Each row was made from one walk, in order. Every step used is in the known rows, and no mark comes twice. Write each row's walk.
Known rows:
rado > zudo > matik:  0.85 -0.05  2.20  1.14 -1.11 -3.96 -4.20  3.73 -5.55  0.28  4.27  2.58 -3.32  2.91  4.44  0.30  0.96  4.85  2.12  2.10  1.05  0.30
matik > zudo:  4.69 -1.74  2.46  1.53  1.59 -1.67 -5.23  3.78 -0.58  1.80  2.14  4.21 -0.23  4.33  2.72 -2.66  3.85  2.12  1.20 -1.20  1.15 -1.04
zudo > rado:  0.51  0.82  2.44  2.11 -1.08 -4.11 -3.69  1.42 -0.02  4.31  1.58  1.89 -1.76  2.76 -0.09  0.68  1.09  4.29 -0.52  1.72 -0.17 -0.32
movo > nolezo > zudo > rado:  0.01  4.68  3.64  3.23 -1.74 -4.05 -3.40  1.08 -0.27  5.17  2.64  2.43 -1.11  3.66 -0.94 -0.64 -0.28  4.68 -0.81 -0.07  1.12 -0.19
movo > nolezo:  0.58  4.05  1.72 -0.42 -0.32 -2.24 -2.03  1.96 -3.65  1.51  2.01  0.30 -0.33  5.66  2.03 -3.26 -0.96  2.01  0.78 -0.75  2.87  1.78
matik > zudo > nolezo:  2.31 -2.75  2.15  2.17 -0.07 -1.94 -3.01  3.42  1.26 -0.13  2.60  2.77  1.10  4.72  3.36 -3.21  2.14  3.96  0.77 -1.41  2.48 -1.20
lome > movo:  0.25 -0.78  1.47 -0.82  1.03 -1.74 -4.28  0.05 -2.85 -1.58  3.64  1.33 -2.96  4.19  2.93 -1.65  3.14 -1.06  0.01  2.20  1.42 -0.37
nolezo > movo > matik:  0.43 -3.04 -0.54 -2.21 -1.03 -0.97 -4.26 -0.70  2.43  3.14  3.71 -1.23 -3.31  1.87  2.22 -0.18  2.85  0.72 -1.15  4.44  1.40  0.07
lome > zudo > nolezo: -0.16 -2.42  4.61  2.82 -0.71 -1.68 -2.36  2.70 -0.27 -1.63  1.91 -0.26  0.53  6.02  0.65 -0.86  1.65  4.60 -0.37  0.38  2.85 -0.89
matik > zudo > rado > movo:  2.09 -0.33  1.49  2.67 -0.03 -2.70 -5.79  2.50 -0.57  3.23  1.69  2.68 -4.66  2.07 -1.92 -1.22  6.29  2.16  1.43 -1.13  1.48  0.37
nolezo > movo > matik > zudo:  4.19 -2.98  0.72 -0.33  0.90 -0.95 -5.67  2.00  2.88  3.42  3.52  2.25 -2.17  2.16  3.36 -2.10  4.43  0.51 -0.01  0.93  1.47 -1.17
zudo > matik:  0.93 -2.28  1.60  0.08 -1.04 -3.61 -3.41  1.85 -4.35  0.16  2.50  1.53 -2.36  3.19  2.68 -0.78 -0.82  4.26  0.71  4.31  1.60  0.24
matik > zudo > lome > movo:  3.73 -3.96  1.66  1.26  1.43 -3.43 -5.58  1.38 -0.57 -2.30  6.12  2.90 -2.72  4.93  2.85 -2.87  2.52 -0.99  0.98  0.01  0.81 -1.86
nolezo > zudo:  0.97 -1.17  3.13  1.94 -0.83 -1.49 -4.71  1.15 -0.68  1.54  3.60  2.50 -0.60  4.98  0.03 -0.69  2.65  3.87 -0.53  1.76  1.27 -0.86
zudo > nolezo > movo: -1.38 -1.77  1.15 -0.15 -2.18 -0.49 -3.48  1.25  0.29  0.43  4.74 -3.35 -1.98  3.10  2.25 -1.13  0.28  3.05 -0.23  3.36  2.73 -1.02
matik > zudo > rado:  3.36  0.64  3.09  3.24  0.26 -4.01 -4.96  3.09  0.98  4.90  1.61  4.19 -1.11  2.60  0.90 -0.71  2.54  3.80  0.19 -0.70 -0.06 -1.29
nolezo > zudo > lome:  2.43 -5.04  2.33  3.02 -1.53 -3.91 -4.97  1.28  1.03  0.14  6.56  1.78 -0.91  5.96 -0.78 -0.87  0.38  4.20  0.20  1.51  0.26 -1.48
movo > nolezo > zudo:  0.60  3.13  3.09  1.53 -1.01 -1.77 -3.28  1.27 -2.20  1.93  3.50  1.84 -0.07  5.77  0.41 -2.55  0.35  3.37 -0.12 -0.35  2.68  0.41
lome > zudo > rado > movo:  0.11 -0.05  3.60  3.12 -0.54 -2.50 -5.27  2.01 -1.86  2.01  1.18  0.31 -5.05  3.00 -4.06  0.68  5.88  2.65  0.61  0.23  1.62  0.70
zudo > nolezo > movo > rado: -1.87 -3.48 -1.59  0.21 -1.92 -1.09 -4.07  0.97 -1.38  3.23  2.93 -1.82 -0.15  2.33  1.34  0.37  2.23  3.28 -3.77  1.37  2.32  0.57
rado > movo > matik:  0.79 -3.91 -1.27 -1.58 -0.30 -1.48 -4.10 -0.63  1.36  1.82  1.94  1.08 -4.42  2.66 -0.18 -0.92  6.49  0.40  0.15  1.97  2.18  1.94

Which walk is each row?
-0.44  4.92  3.48  2.70 -1.20 -4.02 -3.81  0.12 -0.82  3.76  3.41  2.41 -2.20  3.43 -0.14 -1.02  0.25  2.85 -1.04  0.03  1.38 -0.48 -> lome > movo > nolezo > zudo > rado
-0.19 -0.13  0.93  1.67 -1.12 -2.85 -4.78  1.19 -1.44  2.85  1.58  0.77 -5.06  2.21 -2.71 -0.10  5.04  2.57  0.83  0.84  1.32  1.21 -> zudo > rado > movo
 3.56 -0.56  1.98  2.24  0.24 -4.21 -4.70  1.73  3.39  5.84  1.43  4.72 -1.55  1.87  1.38 -0.52  3.43  2.97 -0.61 -0.28 -0.15 -1.01 -> movo > matik > zudo > rado
 2.07 -3.67  0.79  0.62  0.51 -2.03 -3.05  1.05  3.19 -0.49  2.99  3.18 -0.38  3.70  4.52 -3.39  3.63  1.25 -0.09 -0.65  2.64 -1.15 -> lome > movo > matik > zudo > nolezo
 4.94 -3.38  0.99  0.25  1.51 -1.93 -4.87  2.11  2.50  2.88  1.94  4.74 -0.71  3.39  3.34 -2.37  5.05  1.20  0.26 -0.52  1.06 -0.61 -> movo > matik > zudo
-0.52  5.06  1.11  0.76 -1.12 -2.98 -2.94  1.34 -3.26  2.94  1.59 -0.08 -3.63  3.64 -1.30 -2.63  1.48  1.87  1.27 -1.58  3.10  2.54 -> zudo > rado > movo > nolezo
-0.03  2.85  2.29  1.51 -1.12 -1.25 -3.92  0.99 -2.76  1.36  3.44  1.20 -2.35  5.10 -1.38 -2.90  2.81  2.43  0.63 -1.00  3.46  1.38 -> rado > movo > nolezo > zudo
-0.34 -0.73  0.14  0.86 -1.64 -3.25 -5.25  3.28 -6.06  2.35  4.64  1.02 -3.38  1.30  4.02  1.52  1.74  4.51 -0.39  2.17  1.23  0.75 -> nolezo > movo > rado > zudo > matik
-0.01  3.60  2.99  0.91 -0.21 -1.59 -3.67  0.07 -2.86  0.21  4.40  1.84 -1.52  5.43  1.46 -3.01  0.96  0.88 -0.29 -0.20  3.04  0.06 -> lome > movo > nolezo > zudo
 0.05  1.32  1.98  1.22 -1.79 -3.02 -3.81  1.29 -5.15  0.45  3.58  1.53 -3.58  3.61  0.40 -2.36 -0.18  4.05  0.97  2.08  3.58  1.05 -> rado > movo > nolezo > zudo > matik
-0.82 -2.76 -1.51 -0.43 -1.15 -0.95 -5.37  1.03 -2.75  4.34  2.77 -1.29 -1.07  2.08  0.77  0.89  3.11  2.19 -3.61  1.96  1.40  0.80 -> nolezo > movo > rado
-0.22  0.47  0.03  1.01  0.41 -2.45 -5.55  2.52 -4.89  1.63  4.26  3.07 -2.08  3.22  4.02  1.15  6.21  1.22 -1.04 -1.88  0.57  1.08 -> lome > movo > rado > zudo
-0.12  4.54  1.48 -1.27  0.59 -2.14 -2.56  0.50 -4.41 -0.65  3.17  0.37 -2.03  5.16  3.19 -3.90 -0.20 -1.10  0.51 -0.45  3.17  1.27 -> lome > movo > nolezo
 1.36 -2.08  4.87  1.82 -0.30 -3.20 -4.05  3.03 -4.90 -0.85  1.97  1.01 -2.33  4.27  1.01  0.12  0.30  4.48  0.33  3.62  1.94 -0.43 -> lome > zudo > matik
 0.89  0.93  5.83  3.87 -0.41 -3.74 -4.49  2.55 -0.58  3.36  0.98  1.32 -1.71  3.91 -1.80  1.58  2.06  4.46 -0.91  0.96  0.15 -0.96 -> lome > zudo > rado
 0.37 -2.43 -0.79 -0.28 -0.98 -2.92 -4.13 -0.84  2.40  3.91  1.44  1.48 -4.93  1.49 -1.22  0.09  5.76  1.40 -0.38  1.83  1.36  1.58 -> zudo > rado > movo > matik
 0.28 -0.96  0.35  1.29 -1.15 -4.15 -4.50  3.52 -6.28  1.93  3.44  2.95 -2.17  2.25  3.94  1.30  2.06  5.02 -0.17  1.10  1.02  1.17 -> movo > rado > zudo > matik
 1.70 -1.72  1.59  2.62 -1.79 -3.73 -4.51  1.26 -0.62 -0.06  6.53  0.74 -2.37  6.23 -1.97 -2.53  0.47  3.02  1.14 -0.57  2.14  0.20 -> rado > movo > nolezo > zudo > lome
 0.32  0.18  0.05  1.71 -0.30 -2.65 -5.17  3.78 -4.25  3.31  3.41  3.00 -0.83  3.54  3.03  1.68  5.50  3.63 -0.81 -2.12  0.24  1.43 -> movo > rado > zudo
 1.40 -3.91  1.04  0.31  0.32 -3.54 -4.80  0.02 -1.27 -2.72  6.05  0.90 -3.19  5.10  2.15 -1.69  1.44 -0.68  0.40  1.82  0.69 -1.09 -> zudo > lome > movo
 0.84  2.15  1.26 -0.34  0.01 -3.48 -2.85  0.49 -3.20 -1.53  5.26  0.08 -2.15  5.95  2.55 -3.90 -1.47 -0.73  0.89 -0.73  2.62  0.72 -> zudo > lome > movo > nolezo
-1.23 -1.34  0.21  2.18 -1.59 -2.65 -2.93  3.28 -1.67  1.15  3.46  1.78  0.68  4.08  3.59  0.28  3.46  5.17 -0.81 -2.14  1.81  0.77 -> movo > rado > zudo > nolezo
 1.28 -3.75 -0.26  2.29 -1.65 -4.01 -6.01  3.16 -1.55  1.80  7.57  0.22 -2.21  3.94  1.65  1.34  2.37  3.45 -0.28 -0.44 -0.14 -0.21 -> nolezo > movo > rado > zudo > lome
 1.70 -3.88 -0.35 -0.61  0.19 -3.77 -4.65 -0.52  1.76 -0.42  6.27  2.36 -4.05  3.64  3.68 -0.56  4.07 -0.78  0.18  1.45  0.48 -0.15 -> rado > zudo > lome > movo > matik
 4.40 -3.71  0.07  0.22  1.38 -1.43 -5.57  1.88  1.85  2.30  1.95  4.12 -2.95  2.84  1.41 -2.67  7.32  0.34  1.06 -1.13  2.06  0.32 -> rado > movo > matik > zudo
 2.16 -5.10 -1.19  1.26  1.02 -3.40 -5.90  0.99 -2.04  0.97  4.10  3.07 -0.73  3.89  1.86 -1.01  4.19  0.00 -2.74 -1.29  0.83 -0.17 -> matik > zudo > lome > movo > rado
 0.80 -2.04  2.78  1.54 -1.59 -3.28 -4.14  1.42 -3.58  0.55  3.71  2.65 -2.13  3.47  1.51 -0.62 -0.17  5.25 -0.01  4.18  1.72 -0.60 -> nolezo > zudo > matik
